Each row was made from one small tree. The marks that hang from a mark follow it in brackets, in alphabetical order. Every link used is in the known rows. Write each row's tree.
Known rows:
kerub[bitu]: [ -1  -1   4   0   7  -8  -7   1 -25   3 -15   6  -2   0  -1  -2  -2   4
 -16  28  26  -6  -5  -1  19   1  -1 -13  12 -15  20  14   0   4  16  10]
bitu[peri[kerub[feve] tosu]]: [ 10 -14   3  -4  -5  17   5 -12 -12  38  -7  27  -7 -14 -16 -30  -2 -12
  -1  20  30  -6  30  -3 -31   1  -5  -9  10 -20  -5  16 -29 -14  39 -23]
bere[tosu[bodu peri[bitu kerub]]]: [-15   3  -7   1   3 -26   6   9 -15  14  11 -10 -26  18   6  10 -13  18
 -22  10 -23 -11  27  33  30  -3  24  11 -33  -2  -4   6   4 -10  12  -4]
bitu[peri[kerub tosu]]: [ -1 -15   5  -9 -11   2  10 -15  -8  31 -17   6  -8 -18  -8 -22 -18 -17
  -1  31  30 -15  31  10 -17   0   6  -5   4 -10   2  20 -15 -24  43 -27]
bitu[kerub[feve peri]]: [  0  -1  -4   0  31  15 -15 -17   0  22   2  33  -4   9  -9 -30  29   8
   5  -1  -1   6  -2 -35 -33  -2  11  -8   4   4  -1  25  -3  13  23  -6]
kerub[bitu tosu[bodu peri]]: [-11   0  -3  -8  -2 -21 -16  32 -38  -1  -4   6 -21  22   9  36  -3  13
 -21  40 -19  -7   8  13  35   1  15  19 -13 -15  -9  -3 -24  -6  23  17]
bodu[tosu]: [  6  -8  11 -25  14   7  -7  -4  -6  12 -17   4  -2  -4   9 -24  -7   1
   5  20  24  -1  -2   3   6  14 -14  -4   3 -13  25  -2  -5  -5   9  -2]
falavon[feve]: [ -6 -19  -1   0  -5  15 -20 -10 -21  15 -15  11 -10   9   9 -30 -12  -7
 -10  -2   4  -3 -14   3  -4  -5  -3  -9  18 -16  22   7  -7  -1   7 -14]
bodu[tosu[bere kerub peri[bitu]]]: [ -1   8  11 -27  29  10 -10  11 -21  -8  -6 -21  46   9  27  -2 -33  23
  -7   8  21   3  18  -7  19  26 -11  -8 -24  10  11   1 -28 -18   1  -4]
sufinir[feve]: [-19  -9  -3 -20  -4  -2  -3  -9 -16  19  -5  -5  -1  14  12 -21  -7 -19
 -21   1  14  -2  -4  -5  -9 -11 -14 -21   0  -3  21  11  -2  11  16  12]
tosu[bodu peri[bitu]]: [-28   0   8 -11 -16 -16  -4  22 -21  -1   4  -5  -3  17  10  10 -31   4
 -24   8  -6 -12  14   9  23   0  11   7 -20   6   1   1  12   4  11   1]
bere[peri[bitu]]: [ -6  14  15   8 -10  -4 -16 -13  -7 -17  -8  -1   1  22  -2 -12 -29  -5
 -10   4  30  -3  14 -12   4 -10   2  -2  22   2  12   2  15  18  20  10]
tosu[peri[kerub[feve]]]: [ -5  -7 -20  -4   5  12 -11   9 -37  28   2  28 -12  10   4 -10   6   0
 -22   4  -5  -8   6  -2  -9  13  11  -3 -22  -1  -6  26  -3 -13  12 -35]
peri[bitu tosu[kerub]]: [  7  -3  12   0  -1  15   0  -1  -1 -11 -27 -26  21 -13  12  -4 -28  11
 -20  12  20  -7  30   9  -2  -6  -9 -18  12 -12  17   8 -22  -7  13   7]
bitu[peri[kerub[tosu[bere bodu]]]]: [ -1 -19 -12 -18  -8 -20   0  -3 -22  27 -18  11  -6  -1  -5  -7  10   6
  -1  25  -1  -8   6  24   6   6  -5  -2 -17  10   0   7 -35 -21  42 -15]
bere[tosu[bodu kerub[bitu[peri]]]]: [ -3  -6  14   6  10 -12   8   4 -24  -9 -15  -1   3  14 -12  26   7  15
 -23  43   4   8  19  18  32 -16  22   2   1  -8   4  10 -23  15  28  36]
tosu[bere[peri] bodu kerub]: [ -9  -9   6  -9   2   9  -7   7 -20 -14  -4   4  17  27  -1  16  13  18
  -5   7   0  16 -10   1  16  -3  11 -18  -7  18  21   3 -12  15  28   0]
feve[falavon]: [ 16 -28  -9 -14 -11  17  -6   5  -1   9 -16   6  -3  20   8 -14  -4   7
 -19   4  28   3 -18   5  -6   9   3 -10  -3  -8  15  16  -1   7   7 -16]
kerub[bitu feve[falavon] peri]: [ 24  -5   3   1  14  19 -28   4  -9  10  20  32  -4  46   1  -4  28  22
 -13   5  44  27 -20 -39  -7  -2   6  -6  14 -24   5  21 -18  21  -2   9]
peri[bitu kerub tosu[bodu]]: [  2  -4   2  -4 -18 -18  11   2  -1  22   2 -22 -16 -12  -1  -9 -22   9
  -3  10   0 -14  29  31   6 -11  -1  -7  -6 -17  12   6  -4 -20  22 -16]
bitu[kerub[feve[falavon] peri]]: [ 23 -15 -15  -2  19  26 -22  -7  10  22   9  33  -4  30  -5 -29  28  18
   1 -11  14  12 -12 -36 -40   4  16  -3  -2  -3  -5  24 -11  15  17 -21]
bere[peri[kerub] tosu[bodu]]: [ -3  -1  -2  10   8 -12  -2  -8 -13  10   8  10 -40  30  -9   8  21  10
  -4  14 -15   3   7  20  20 -18  32   7  -5  -2   5   0   6   7  29   2]
kerub[bitu tosu]: [ 12  -3  -2   3  10  -8 -21   4 -25  -2 -31   2 -13   5   6   8   8   9
 -18  42  12  -9  -1   5  19  -2  -9  -1  14 -22  12   2 -28  -3  18  20]
tosu[bere bodu kerub[bitu] peri]: [-15  -3   1 -18  14  -8  -1  31 -40  -1   5  -5  27  16   8  40   0  28
 -22  26  -6   6   0   5  41  11  19 -13 -31   8  10  14 -23  -5  14   0]
bitu[kerub[feve tosu[bodu]] peri]: [  0 -13  -3   1   1  -2  -6   2 -18  26 -20  31 -11  -4 -27 -17  18  -3
  -4  26 -23 -10  20  -2 -23  -1   2  13  -5   0 -18  -4 -41  11  56  -3]
tosu[bodu]: [-12 -17   1 -11 -11  -7   3  11 -14  11  -9   5 -14   2  -1  -1   7   3
 -13  14  -5  -3 -13  18  14  -3  -1 -10  -7   1  20   3   9   8  18   0]
kerub[bitu[peri]]: [ -7  -4  15  -4  -4 -12  -1  -6 -26   5 -18  14   9   1 -11  -5 -16 -10
 -12  38  42  -6   8  -8  11   0   1  -3  15  -8   4  17  -7   8  30   9]
tosu[bere[peri] bodu kerub[bitu]]: [ -1   6  10  -2   8  -6  -7   9 -32 -16   1  -1  21  30  -6  32  12  25
  -8  25  12  17  -4  -7  34  -8  18 -17   1   6  19   7 -19  17  26  12]
bitu[peri[kerub[feve]]]: [  3 -17  -9  -2  -9   7   0  -9 -27  31 -15  32  -3  -5 -17 -30   6 -13
 -10   9  21  -6   7   0 -24   7  -3  -6   0   1  -2  24 -11   1  28 -27]
bere[peri]: [-10   1   9   2  -2   8 -16  -9 -13  -8 -11  17  -9  25  -4  -5   0 -12
  -9  12  23  -1  -6 -13   1  -6   9  -6  16   4  15   7  15  17  27   4]
peri[kerub[bitu feve[falavon]] tosu]: [ 43 -14 -14   2  -1  18  -3   5 -15  33  11  12 -11  11  -4  -9   6  18
  -9  16  39   1  11  -4 -11   7   5 -12   3 -49   4  20 -39 -14  12 -30]
kerub[bitu feve tosu[bodu]]: [ 13  -1   4   6   5  -1 -14  19 -32  10  -8  21 -19  15  -7  16  30  17
 -17  31  -8   1  -4   7  18  -9 -16   3   8 -32   2  -8 -42  11  20  24]
tosu[peri]: [-23  -6  -1 -12   1   5 -11  10 -24   5  -8  12  -6  11  11   3 -13  -4
 -20  14   6 -10   1  -3   7  14   9  -1 -14   5   5  12   9  -5  15  -9]
bedan[tosu[bodu kerub[feve] peri]]: [  7 -26   1  11  -6  25 -11  31 -36  -2  -3  24  13  10  -7  15   3  14
 -25   6 -40   0   4  10   7  14   2  -1 -15   0  -8   3 -24  -4   8   6]
tosu[bere[peri[kerub]] bodu]: [-12  -5  -8  -7  -2 -12   0  -6 -19  19  10  10  -7  21  -6  -1  14   8
   3   8   3   4 -10   8  17  -1  15 -13 -13  14  18   9   2  -3  31 -23]
bodu[tosu[peri[bitu]]]: [ -4  10  18 -24   9  -4 -10  10 -15   1  -2  -7  10   8  21 -13 -45   1
  -3  13  23  -9  22  -7  16  18  -5  10 -13  -9   3  -6  -3 -13   5   1]

Which tree is each row?
[ 12  -2  22 -27  27   2   0  -5 -25  -2 -18  -5  44  -1   3  -4 -14  10
   2  40  50  13  16 -12  20  19  -7 -13   2  -3  17  10 -45  -7  23   3]  bodu[tosu[bere kerub[bitu[peri]]]]
[ 12  -3  10 -11  28  12   5   0 -14  -1 -13 -14  30  -6   8  13  -4  21
 -11  37  37   8  13  -3  17   4  -6 -32   6 -17  27  15 -44 -17  18   9]  peri[tosu[bere kerub[bitu]]]
[ -5  -7 -17 -12  19  12  -9   2 -33  34  13  29   5  13   5  -9   7  13
 -14  -1   9   0  -5  -9  -4  24   1 -17 -29   5   2  21 -18 -19  11 -35]  tosu[bere peri[kerub[feve]]]
[ -1   2  27  -7  -3  -4   8  -5 -14   6  -9   9   5  -8  -8  -1 -25 -11
  -2  48  52  -5  30 -11   3  -2   3  -4  23 -26   4   8 -26  -5  38  13]  kerub[bitu[peri[tosu]]]
[-10   1 -17 -14  23 -15  -5   4 -43  23   9   2   7  11  11   8  -6  14
 -12  24  16  -7   3  -3  27  21  16 -13 -27   0   8  28 -12 -27  14 -27]  tosu[bere peri[kerub[bitu]]]
[  1  -6   9  -3   9  22  -9   6 -24  -3   7  25  19  32 -12  12  29  18
  -9  -1   2  21 -14 -13   2  -4   2 -23   0  11  14   3 -23  23  25   1]  tosu[bere[peri] bodu kerub[feve]]
[ -4   8  28 -10  12 -10  -5   4  -4   8  22   9 -20  14   0  15  10  14
  10  35  21  13   8 -11  17 -21  12  -2  15 -28   9  10 -13   1  21  25]  kerub[bitu peri[tosu[bodu]]]
[-17  -7 -14  -8   6 -13  -7  22 -20  13 -17   6 -21   3  -1  12   3   5
 -10  26 -48 -21  19  14   2   9  24  19 -34   8 -17  -2 -18 -10  43 -12]  bitu[kerub[tosu[bodu peri]]]
[ -3  -5  -3  14   2  -8  -9  -3  -8   3 -12  -5  16 -10  -5 -20 -49   0
  -9  10 -18 -30  30   1   3  23  12   9 -12   7  -9   3  -1 -20  19  -1]  bedan[tosu[peri[bitu[kerub]]]]
[ -3   0  22  -9 -14  -7   9   7   8   9   0 -12  -8  -8   1  -3 -29   7
  -5  15  13  -8  21  17  12 -11 -14  -6   8 -22  18  -6  -9  -2  18  11]  peri[bitu tosu[bodu]]
[-16   0   5   3  11  -3   1  20 -17 -18  -2 -18   2  23  12  27 -16  23
 -32  11 -23   0  25  22  31  -7  22   8 -24   2   0   1  -8   4   6  23]  bere[tosu[bodu kerub peri[bitu]]]
[ -1  -6  15  -2 -13   5   8  11  -1 -11 -14 -28  13  -8   6  11 -24  16
 -14  11  -1  -4  25  21  11 -15  -6 -12   1 -11  17   1 -18  -1  18   8]  peri[bitu tosu[bodu kerub]]
[ -6 -11  16 -28  10   6  16   4   3  22  11   2   2  -6   2  -2  -1  14
   5  19  16   6   0  10  12   4  -9 -23  -4 -13  24  -5 -27 -14  26   0]  peri[tosu[bere bodu]]
[  9  -6  -3  -7  28   9  -9 -17 -10  31 -20  33  17  -6 -16 -30  16   0
   0  19  13  -6  13 -18 -32  15 -12  -7  -2   7  -9   5 -56  -4  51  -6]  bitu[kerub[feve tosu[bere]] peri]
[ 33 -15  -6  -2   8  32 -38   5   1   8  -3  37 -20  45  10 -12  35  15
 -11  -3  18  19 -19 -24 -25  -5  -4   5  14 -20  -5   9 -40  13  10  10]  kerub[feve[falavon] peri tosu]
[ 13   9   7  10  18  12   3 -13   8  24  -3   0   6 -20 -12 -34 -21   6
  -5   4  15 -15  38 -12 -30   1 -10 -11  14 -22   4   6 -25  -4  31  -9]  peri[bitu[kerub[feve]] tosu]
[  0   3  -2  -5  34  22 -11  19 -46   2   4  17  38  22   6  18   8  27
 -26  18  18  13  -1 -24  13  19   5 -22 -16  -1   4  20 -40  -2   7   1]  tosu[bere kerub[bitu feve] peri]
[  1 -19  20  -4  -9  26  11  10 -14  13  -8  20  11  -6 -15   1   2  -1
 -10  22  11   8  27  -1 -21 -12  -4 -10   4 -16  -5   5 -40   8  40   2]  bitu[peri[tosu[bodu kerub[feve]]]]
[ 32   3  12 -16  46  23  -8   4 -29   8  -5   7  40   5   7  -5  14  32
  -3  23  37  20  -4 -20  13  19 -24 -25   1 -17  24   5 -53  -4   3   9]  bodu[tosu[bere kerub[bitu feve]]]
[  1 -17   9 -21  12  15  13  13  -4   6  -4  -8  20  -7   8  10   5  22
  -5  18   5   9   5  16  12  -1  -5 -30 -12  -8  26   4 -37 -12  25  -2]  peri[tosu[bere bodu kerub]]
[ -6 -29   2  -6   1   7  -5  24 -28  -5  -2   6  29   6   5  18 -10  20
 -18  14 -27   2  -1  18  28  24   6 -11 -29  14   5   1 -26 -21  10   8]  bedan[tosu[bere bodu kerub peri]]
[ 11   7  10   5  17  -5 -28  14 -22   5  10  34 -28  31  -3  14  43  25
  -6  25  -5  15  -9 -14   9 -16  -4   7  16 -26  -2   2 -37  14  16  38]  kerub[bitu feve peri tosu[bodu]]
[ -4  17  -1  13  41   6  -6  -4  -5  14   8  12  -5  15  -2 -16 -12  14
 -23   4  -6  -9  33 -14  -7   9  16  11 -14  -8 -13   5 -14   0  17   8]  bere[tosu[peri[bitu[kerub[feve]]]]]
[-12 -21   9  -9   2  -3  -1  15 -20   7  11  17  13   8   1   4 -16  11
  -8  13 -12  -3  -3   8  30  30   1  -5 -22   6   7  -6 -15 -22  13  10]  bedan[tosu[bere bodu peri]]
[ -7   6  -2  -4  12  -6 -22  19 -38  -6 -16   8 -12  21  12  24  -7   7
 -26  42   5 -14  13   0  25   6   9  12  -3 -16  -5   4 -26 -14  21  16]  kerub[bitu tosu[peri]]
[ 13  -5 -15   0   5  15 -11  11  -7  19   6  12  11  20   0 -19 -25   9
 -23 -14   6  -7  19 -23 -25  18  17   6 -23  -1 -20  15 -14   4  14 -31]  tosu[peri[bitu[kerub[feve[falavon]]]]]
[ 10   4  15  10  10  45 -11  -3 -15  -7 -10  18   7  19  -5   2  10   3
  -8  12  21  14  20 -22 -24 -12   5 -15  24 -17   5   6 -29  15  31   2]  bere[peri[tosu[kerub[feve]]]]
[-11  -3  25 -27  19   3   1  -4  13  19  29  14  -6  13   6   2  17  18
  17  14  21  18  -3 -13   6  -5  -2 -19   1 -11  21   5 -21 -10  22  14]  kerub[peri[tosu[bere bodu]]]
[-17  -7  -6 -25   7  -9 -10  25 -24   9   1  11  -7  20  14  22   6  14
 -14  20 -17  -3  -4  10  21  12   1   2 -26   3   1  -9 -34 -14  24   5]  kerub[tosu[bere bodu peri]]
[  5   2  12   4   6   2  10   1   6  26   8  -1  -1 -15 -15 -22 -13  14
   1   7  -8 -10  33   0 -16  -7  -5  -9   0 -20   2  -4 -25   2  33  -4]  peri[bitu[kerub[feve]] tosu[bodu]]
[  2   9   5   0   4  -3 -33 -10   3 -11 -18   0 -12  21  14 -12  -1  10
 -11   8  13  -1   6  -5  -4 -13 -13   4  20  -6   5   5 -16   3   8  29]  kerub[peri[bitu] tosu]
[ 22 -20   7  18  13  37 -31  -5 -11  -7 -11  29  14  13  -4 -13  23  15
 -11   1  -3  14  -9 -19 -15   4  -9 -12  17  -1   3  17 -24   5  -3  26]  bedan[tosu[kerub[feve peri]]]
[-20   9  -6  -3   8 -15  -4   1 -13   6 -10  -9  11  -2   3 -11 -36  -1
 -14   7  -6 -23  29  -4  -4  13  17   6 -21  14  -7  13   8  -5  24 -17]  tosu[peri[bitu[kerub]]]
[  1  -5 -15   6 -14 -14 -17   3 -24   5 -17   8 -35  24  -3   8  18   1
  -3  18 -24  -8   6  20   7 -16  15  13  -4  -2   1  -2 -10   2  38 -11]  bere[peri[kerub[tosu[bodu]]]]
[ 17 -23  11  16   4  25 -23   7 -10  -2  -1  31   7  13 -10  -3  28  22
  -8  -1 -25  17 -10  -3  -4  -7  -4  -8   8   1   5   5 -23  10   0  26]  bedan[tosu[bodu kerub[feve peri]]]
[  4   8   5   1  18  -6 -35  -3 -16  -6 -16  12 -18  25   7   7  21  13
  -6  33  16   7  -2 -14   9 -10   0   4  23 -18   7  12 -26   1  15  30]  kerub[bitu peri tosu]
[ 12  -1   2   1  21  22 -34   0 -11   6  -9  38 -19  23   8 -14  39   8
  -9   7   5  13 -10 -22 -20  -7 -14   0  21 -12  -1   8 -31  10  13  21]  kerub[feve peri tosu]
[-29 -10   3 -30   9  -7   2  20 -22  15  16  13   7  17  11  13  -3  10
 -12  13  -1   2  -9   2  24  16   9 -10 -30  14   8   5  -6 -10  20  -7]  tosu[bere bodu peri]
[ 11  -1  -4 -29  36  15  -8   4 -28  40  18  25  11  10  13 -24   2  16
   5   7  18   4   1 -15   1  33  -6 -10 -31  -2   3   6 -32 -29   7 -35]  bodu[tosu[bere peri[kerub[feve]]]]
[ 12  16  10 -13  15 -10 -13 -23  -7   9   7 -10  14  16   8 -28 -23  10
  18   3  39   1  14  -8  11  12  -7  -9  -2   4  20  -2  -8 -14  15 -19]  bodu[tosu[bere[peri[bitu kerub]]]]
[  1  10  15   7  10  12 -25 -15  -3   7   9  21   1  21   5 -24   3  10
 -12 -11  28  11  -3 -29 -17  -7 -16  -8  22  -6   9  14  -1  17   0  18]  kerub[feve peri[bitu]]
[ -1   0  26 -11   9  19  -6   4   5  20  28  33 -21  14  -2  -6  25  12
   7  10  10  18   2 -20 -15 -17  -2  -8  10 -27   7   6 -19   7  21  16]  kerub[feve peri[tosu[bodu]]]
